What can hang from each mark:
H: C Z
R: C K
C: D H R
Z: H
J: H
K: D R T
T: K

Every row comes from one small tree of marks. The marks that hang from a mark follow it in brackets, in alphabetical order. Every link used is in the known rows. Which tree was each row made from?
Known rows:
C{D H{Z} R{K}}: [ 0.22  6.32 -0.44  1.48  1.64  2.15  0.57 -1.98 -0.87 -1.69 -4.25  2.72
  1.57 -0.77 -0.35  2.08 -0.63  0.00 -0.80  0.57 -1.18 -0.70 -0.06 -1.19
 -3.18  1.67  0.28  1.57]
J{H{C{D} Z}}: [ 0.83  0.59 -0.83  1.54 -0.39 -1.77  0.49 -0.57  0.65 -0.45 -1.68 -4.11
  0.58  0.51 -0.62  0.75  0.25  1.89 -1.77  2.13 -3.81 -1.58  0.47 -0.93
 -1.44 -1.42 -0.10  0.00]
T{K{D R{C{H}}}}: [-0.96  3.44 -0.60 -1.27 -2.47 -0.95  0.10 -1.94 -0.01 -0.89  5.29  4.47
 -0.14 -0.66 -1.70  2.24 -1.29 -1.48 -0.79 -0.35  1.69 -0.27  2.08 -0.44
  0.70  0.84 -0.43  0.25]
T{K{D R}}: [-0.62  3.38 -0.28  0.05 -2.60 -1.37 -0.16 -0.97  0.07 -0.13  4.38  2.25
 -0.41 -0.11 -0.45  1.50 -0.62 -1.27 -1.03 -0.62  2.73  0.08  1.61 -0.45
  0.75  0.89 -0.58 -0.33]
R{C{H} K{D T}}: [-0.78  3.17 -0.42 -0.47 -1.47 -0.02 -1.05 -2.06 -1.56 -2.26  3.75  4.95
  0.71  0.07 -2.01  1.98 -1.95 -0.34  0.66  1.65  1.28 -1.29  1.55 -0.33
  0.72 -1.07  0.15  1.22]
H{C{R} Z}: [ 0.63  3.38 -0.40  1.27 -0.65 -1.65  0.08 -0.27  0.04 -1.69 -4.72 -3.74
  1.34  0.82  0.26  0.68 -0.16  1.31 -1.91 -0.26 -3.35  0.86  0.15 -0.66
 -1.87 -0.19  0.09 -0.39]
H{C{R{K}}}: [-0.10  3.58 -0.20  0.88 -0.85 -1.13  0.27 -0.33 -0.94 -1.31 -3.32 -1.63
  0.89 -0.02  0.51  0.90 -0.70  0.84 -0.55  0.20 -1.34 -0.81 -0.58 -0.42
 -2.07  0.35  0.21 -0.64]
T{K{R{C{D H{Z}}}}}: [-0.42  2.01 -1.23 -0.67 -0.84 -0.28  0.43 -1.74 -0.18 -0.80  1.99  3.55
  0.66 -1.41 -1.39  1.43 -0.59 -0.58 -1.34 -0.10  0.60  0.41  1.52 -0.80
 -0.06  0.30 -0.37  0.61]
H{C{D R}}: [-0.03  6.91 -0.34  0.80 -0.67 -0.44  0.82 -0.38  0.10 -0.71 -6.35 -1.48
  0.48 -0.99 -0.29  1.26  0.12  0.87 -0.78  0.30 -0.95 -0.04 -0.85 -0.91
 -2.21  0.42 -0.10 -0.14]
T{K{D R{C{H{Z}}}}}: [-0.57  3.15 -0.70 -0.91 -2.28 -1.33  0.03 -2.00  0.03 -1.37  4.87  3.60
  0.21 -0.13 -1.70  2.10 -1.21 -1.06 -1.23 -0.40  0.99  0.18  2.38 -0.57
  0.58  0.62 -0.45  0.37]
K{D R T}: [-0.58  3.80 -0.09  0.42 -2.54 -1.08 -1.95 -1.25  0.47 -0.81  4.22  0.95
 -0.39  0.93 -0.78  2.31 -0.79 -1.69 -1.48  1.42  3.80  0.13  2.06  0.21
  2.68 -1.19 -0.59  0.55]
R{C{D H{Z}} K{T}}: [-0.16  2.69 -1.18  0.44  0.47  0.78 -0.56 -1.92 -1.68 -2.26 -0.74  4.18
  1.61 -0.85 -1.79  1.22 -1.07  0.77  0.03  2.06  0.33 -0.50  0.96 -0.87
 -0.27 -1.59  0.10  1.86]
H{C{R{K}} Z}: [ 0.61  3.26 -0.33  1.71 -0.44 -1.75  0.18 -0.32 -0.97 -2.21 -4.17 -3.04
  1.62  1.01  0.61  0.66 -0.62  1.59 -1.48  0.09 -2.94  0.13 -0.08 -0.66
 -2.37 -0.19  0.19 -0.34]
T{K{R{C{D}}}}: [-0.74  2.86 -0.97 -0.67 -1.19 -0.42  0.42 -1.34 -0.37 -0.45  2.07  3.30
 -0.03 -1.68 -0.78  0.99 -0.45 -0.54 -0.41 -0.11  1.78  0.05  0.92 -0.65
  0.65  0.47 -0.63  0.24]
H{Z}: [ 0.69 -0.43 -0.20  0.75  0.48 -0.61 -0.10 -0.08 -0.01 -0.94 -1.01 -1.52
  0.76  1.04  0.10 -0.29  0.10  0.80 -0.90 -0.06 -1.54  0.98  0.51 -0.26
 -0.23 -0.47 -0.06  0.35]
Z{H{C{D R{K{T}}}}}: [ 0.27  4.11 -1.16  2.99 -0.08 -1.41  0.59 -0.40 -1.40 -1.34 -3.23 -0.45
  0.40 -0.30  0.01  0.85 -0.44  1.19 -0.60  1.43  0.74 -1.00 -0.05 -0.33
 -1.40 -1.29 -0.34 -0.74]
C{D R{K}}: [-0.28  7.79 -0.12  1.55  0.98  1.62  0.69 -1.25 -1.24 -1.26 -3.84  1.91
  0.56 -1.15  0.93  1.18 -0.32  0.14  0.85  0.40  0.98 -1.18 -1.18 -0.99
 -1.84  1.83 -0.25  0.85]
R{C K}: [-0.48  0.45 -0.17 -1.02  0.24 -0.26  0.52 -1.20 -2.00 -2.24  1.85  2.74
  0.60 -0.13 -0.21  0.22 -1.56  0.70  1.81  0.87 -0.52 -1.48 -0.14 -0.02
  0.08 -0.16 -0.06  0.64]
T{K}: [-0.25  1.15 -0.68  0.77 -1.27 -0.43  0.02  0.11 -0.29  0.78  1.22  1.70
  0.11 -1.04 -0.01 -0.29  0.41  0.05 -0.57 -0.93  1.26  0.48  0.54 -0.79
 -0.05  0.34 -0.10 -0.72]
K{D R{C}}: [-0.81  3.53  0.40 -2.11 -1.65 -1.27  0.30 -2.14  0.10 -2.26  4.82  2.13
 -0.59  0.81 -1.30  2.48 -1.85 -1.44  0.42  0.62  1.11 -0.80  1.52  0.44
  1.75  0.49 -0.75  0.91]

Which tree is each row?
[-0.61  3.06 -0.99  0.01  0.16  1.25 -0.48 -1.85 -1.63 -1.67 -0.21  5.13
  1.12 -1.52 -1.81  1.43 -1.16  0.33  0.58  2.07  1.11 -1.13  0.55 -0.71
 -0.05 -1.31  0.14  1.66]  R{C{D H} K{T}}
[-0.37  2.90 -0.53  0.05 -1.16 -0.40 -1.09 -2.11 -1.58 -2.87  3.10  4.09
  1.26  0.69 -1.90  1.82 -1.92  0.11  0.09  1.62  0.41 -0.69  1.88 -0.46
  0.59 -1.49  0.07  1.42]  R{C{H{Z}} K{D T}}
[ 0.28  6.49 -0.41  1.02  1.44  2.26  0.54 -1.89  0.38 -1.08 -5.00  1.84
  1.23 -1.09 -0.86  2.08 -0.03 -0.33 -1.32  0.07 -1.60  0.15  0.21 -1.19
 -2.60  1.64  0.14  1.42]  C{D H{Z} R}
[-0.08  2.16 -0.58 -0.66  1.18  0.71  0.94 -1.93 -1.65 -2.52 -0.83  4.16
  1.33 -0.60 -1.59  1.16 -1.46  0.87  0.75  1.37 -1.17 -0.96  0.34 -0.68
 -1.46 -0.11  0.11  1.86]  R{C{D H{Z}} K}
[-0.24  6.05 -0.22  1.55 -2.11 -1.49 -0.65 -0.54 -0.83 -1.49 -2.29 -1.15
  0.74  0.35  0.06  1.56 -0.75  0.59 -0.89  0.61  0.11 -0.56  0.13 -0.60
 -1.06 -0.45  0.04 -0.53]  H{C{R{K{D T}}}}
[-0.94  4.53 -0.21 -0.79 -2.60 -1.19 -1.59 -2.06  0.02 -1.95  5.01  2.34
 -0.31  0.55 -1.52  2.55 -1.41 -1.46 -0.41  1.53  2.97 -0.22  2.22  0.23
  3.25 -1.42 -0.78  0.89]  K{D R{C} T}
[-0.74  4.15 -0.21  0.12 -1.68 -0.82 -0.96 -1.51 -1.89 -2.50  3.32  3.40
  0.43  0.44 -0.89  1.07 -1.66  0.29  1.40  1.50  2.10 -1.12  1.02 -0.31
  1.67 -1.38 -0.36  0.88]  R{C K{D T}}
[-0.41  2.15 -1.19 -0.59 -0.34  0.43 -1.32 -2.20  0.22 -1.51  0.81  2.68
  0.84 -0.82 -1.97  2.18 -0.72 -0.98 -1.73  1.99  1.10  0.37  1.90 -0.17
  1.62 -1.79 -0.33  1.59]  K{R{C{D H{Z}}} T}
[ 0.15  6.78 -0.82  2.33  1.07  2.22 -0.66 -1.94 -0.86 -1.52 -4.29  2.70
  1.79 -0.92 -0.56  2.09 -0.33 -0.07 -1.41  1.18  0.04 -0.29  0.40 -1.36
 -2.19  0.50  0.22  1.59]  C{D H{Z} R{K{T}}}
[-0.06 -0.37 -0.50 -1.61  0.47  0.31  0.31 -1.58 -0.12 -1.75  0.73  2.34
  0.93 -0.20 -1.85  0.94 -1.08  0.15 -0.06  0.33 -2.73  0.01  1.10 -0.15
 -0.30 -0.26  0.22  1.02]  R{C{H{Z}}}
[-0.99  3.69 -0.39 -1.23 -2.46 -0.51 -1.67 -2.51  0.31 -1.73  5.14  3.67
 -0.01  0.24 -2.38  3.16 -1.65 -1.98 -1.08  1.64  2.47 -0.36  2.62  0.21
  2.63 -1.17 -0.41  1.18]  K{D R{C{H}} T}
[ 0.21  3.14 -0.28  0.71  0.88  1.51 -0.20 -1.67  0.37 -1.08 -1.94  1.01
  1.26 -0.11 -0.39  1.75 -0.46 -0.69 -1.57 -0.52 -2.76  0.07  0.74 -0.55
 -1.97  1.60  0.44  0.53]  C{H{Z} R}
[-0.61  1.24 -0.65  0.22 -0.55 -0.23 -0.94 -1.12 -1.96 -1.95  2.13  2.93
  0.86 -0.33 -0.33  0.23 -1.19  0.64  1.18  1.52  1.04 -1.00  0.42 -0.24
  1.34 -1.69 -0.07  0.66]  R{C K{T}}
[ 0.16  3.65 -0.78  2.78 -1.13 -2.29  0.14 -0.48 -1.33 -1.71 -0.33 -0.66
  0.18  0.85 -0.01  1.13 -1.08  0.75 -0.58  1.08  0.67 -1.08  0.64  0.04
 -0.77 -1.15 -0.32 -1.17]  Z{H{C{R{K{D T}}}}}
[-0.66  3.42  0.29 -0.96 -0.98 -0.91  0.52 -1.55 -1.84 -2.75  3.32  3.29
  0.17  0.66 -0.70  1.07 -2.02  0.37  2.11  0.80  0.63 -1.65  0.46 -0.16
  0.36  0.13 -0.32  0.87]  R{C K{D}}
[-0.09 -0.74 -0.50 -0.99  0.77  0.12  0.32 -1.76 -1.70 -2.59  1.67  3.37
  1.41  0.15 -1.25  0.89 -1.79  0.48  0.60  0.96 -1.90 -1.08  0.80 -0.21
 -0.86 -0.23  0.38  1.21]  R{C{H{Z}} K}
[ 0.34  3.86 -0.88  2.32  0.40 -1.48  1.55 -0.43 -1.38 -1.51 -3.19 -0.59
  0.27 -0.16  0.17  0.81 -0.69  1.21 -0.12  0.95 -0.24 -1.28 -0.39 -0.18
 -2.13 -0.33 -0.31 -0.78]  Z{H{C{D R{K}}}}
[-0.66  1.61 -0.49 -2.26  0.30  0.61  0.62 -2.27  0.18 -1.33  1.32  3.25
  0.11 -1.08 -1.76  2.34 -1.24 -1.18 -0.33  1.12 -0.15 -0.73  0.92  0.16
  0.23  0.45 -0.27  1.42]  K{R{C{D H}}}
[ 0.64  3.56 -0.77  1.98 -0.23 -1.12  0.52 -1.11  0.72 -0.88 -2.56 -4.00
  0.79  0.17 -0.10  1.24  0.16  1.54 -1.72  1.72 -4.30 -1.82  0.25 -1.16
 -1.95 -0.36 -0.14 -0.10]  J{H{C{D R} Z}}
[-0.24  2.26 -0.08 -1.01 -0.45 -0.55  0.40 -2.13 -1.51 -3.10  3.03  3.87
  1.00  0.96 -1.70  1.73 -2.24  0.23  0.81  0.90 -0.99 -1.19  1.30 -0.29
 -0.61  0.10  0.10  1.43]  R{C{H{Z}} K{D}}
[-0.44  6.63  0.43  1.14 -0.45  0.38  0.02 -1.32 -1.15 -1.73  0.20  1.56
  0.32  0.42  1.02  1.51 -1.13 -0.48  0.79 -0.10  0.72 -1.40 -0.21 -0.47
 -0.90  1.80 -0.14  0.17]  C{R{K{D}}}
[ 0.50  2.77 -0.37  2.07 -1.20 -2.13  0.10 -1.31 -0.05 -1.65  0.61 -3.74
  0.84  1.51  0.23  1.59 -0.81  1.34 -1.39  1.72 -3.86 -2.56  0.76 -0.86
 -1.64 -0.26 -0.03 -0.41]  J{H{C{R{K{D}}} Z}}
[-0.27  1.29 -0.56 -1.88  0.56  0.33  0.61 -2.28  0.20 -1.78  0.86  2.57
  0.50 -0.55 -1.80  2.22 -1.19 -0.77 -0.83  1.06 -0.64 -0.24  1.16  0.01
  0.10  0.12 -0.28  1.65]  K{R{C{D H{Z}}}}
[ 0.17  2.72 -0.33  1.18  1.10  1.36 -0.18 -1.80 -0.88 -1.74 -1.14  1.82
  1.69  0.15  0.10  1.68 -1.09 -0.30 -1.04  0.01 -2.15 -0.73  0.47 -0.59
 -2.43  1.53  0.59  0.74]  C{H{Z} R{K}}
[ 0.83 -1.64 -0.73  1.40 -0.70 -2.24  0.10 -0.42  0.65 -0.44  0.36 -4.81
  0.64  1.09 -0.35  0.49 -0.06  1.70 -1.90  1.83 -4.47 -1.62  0.83 -0.54
 -1.08 -1.58  0.11 -0.55]  J{H{C Z}}
[ 0.67  3.27 -0.76  2.28 -0.13 -1.22  0.53 -1.22 -0.08 -1.26 -2.20 -3.49
  1.02  0.41  0.24  1.28 -0.23  1.72 -1.39  2.03 -4.00 -2.44  0.09 -1.21
 -2.26 -0.40 -0.10 -0.01]  J{H{C{D R{K}} Z}}
[-0.57  4.21 -0.77  0.45 -0.09  0.39 -0.40 -1.29 -1.94 -1.91 -0.56  3.64
  0.76 -1.12 -0.76  0.54 -0.84  0.88  1.31  1.91  1.84 -0.89  0.02 -0.68
  0.85 -1.51 -0.31  1.32]  R{C{D} K{T}}
[-0.75  2.39 -1.08 -0.91 -0.66  0.77 -1.25 -2.19  0.17 -1.05  1.54  3.55
  0.45 -1.33 -2.05  2.38 -0.79 -1.32 -1.25  2.01  1.73 -0.11  1.63 -0.06
  1.83 -1.49 -0.29  1.50]  K{R{C{D H}} T}
[-0.69  2.89 -0.88 -0.50 -0.73  0.07 -1.20 -1.76 -0.04 -1.23  1.16  2.34
  0.17 -0.99 -1.18  1.73 -0.56 -0.85 -0.62  1.83  2.38  0.06  1.20 -0.04
  2.63 -1.70 -0.64  1.18]  K{R{C{D}} T}
[-0.42 -0.37 -1.04 -0.83 -0.68 -0.06 -1.69 -2.05  0.17 -1.51  2.98  2.19
  0.87 -0.22 -1.68  2.03 -1.01 -1.13 -1.85  1.64  0.36  0.29  2.24  0.20
  2.05 -1.85 -0.14  1.08]  K{R{C{H{Z}}} T}
[ 0.58  6.58 -0.79  2.61 -0.46 -1.09 -0.23 -0.54 -0.93 -2.01 -6.61 -2.32
  1.70  0.09  0.16  0.94 -0.02  1.79 -1.75  1.04 -1.11  0.51 -0.10 -1.24
 -2.04 -0.97 -0.09  0.39]  H{C{D R{K{T}}} Z}
[-0.33  6.91 -0.27  0.45  0.97  2.73  0.55 -1.85  0.39 -0.32 -4.28  3.10
  0.59 -1.93 -0.99  2.31 -0.10 -0.97 -0.67  0.17 -0.44 -0.64 -0.22 -0.98
 -2.43  2.09  0.20  1.11]  C{D H R}
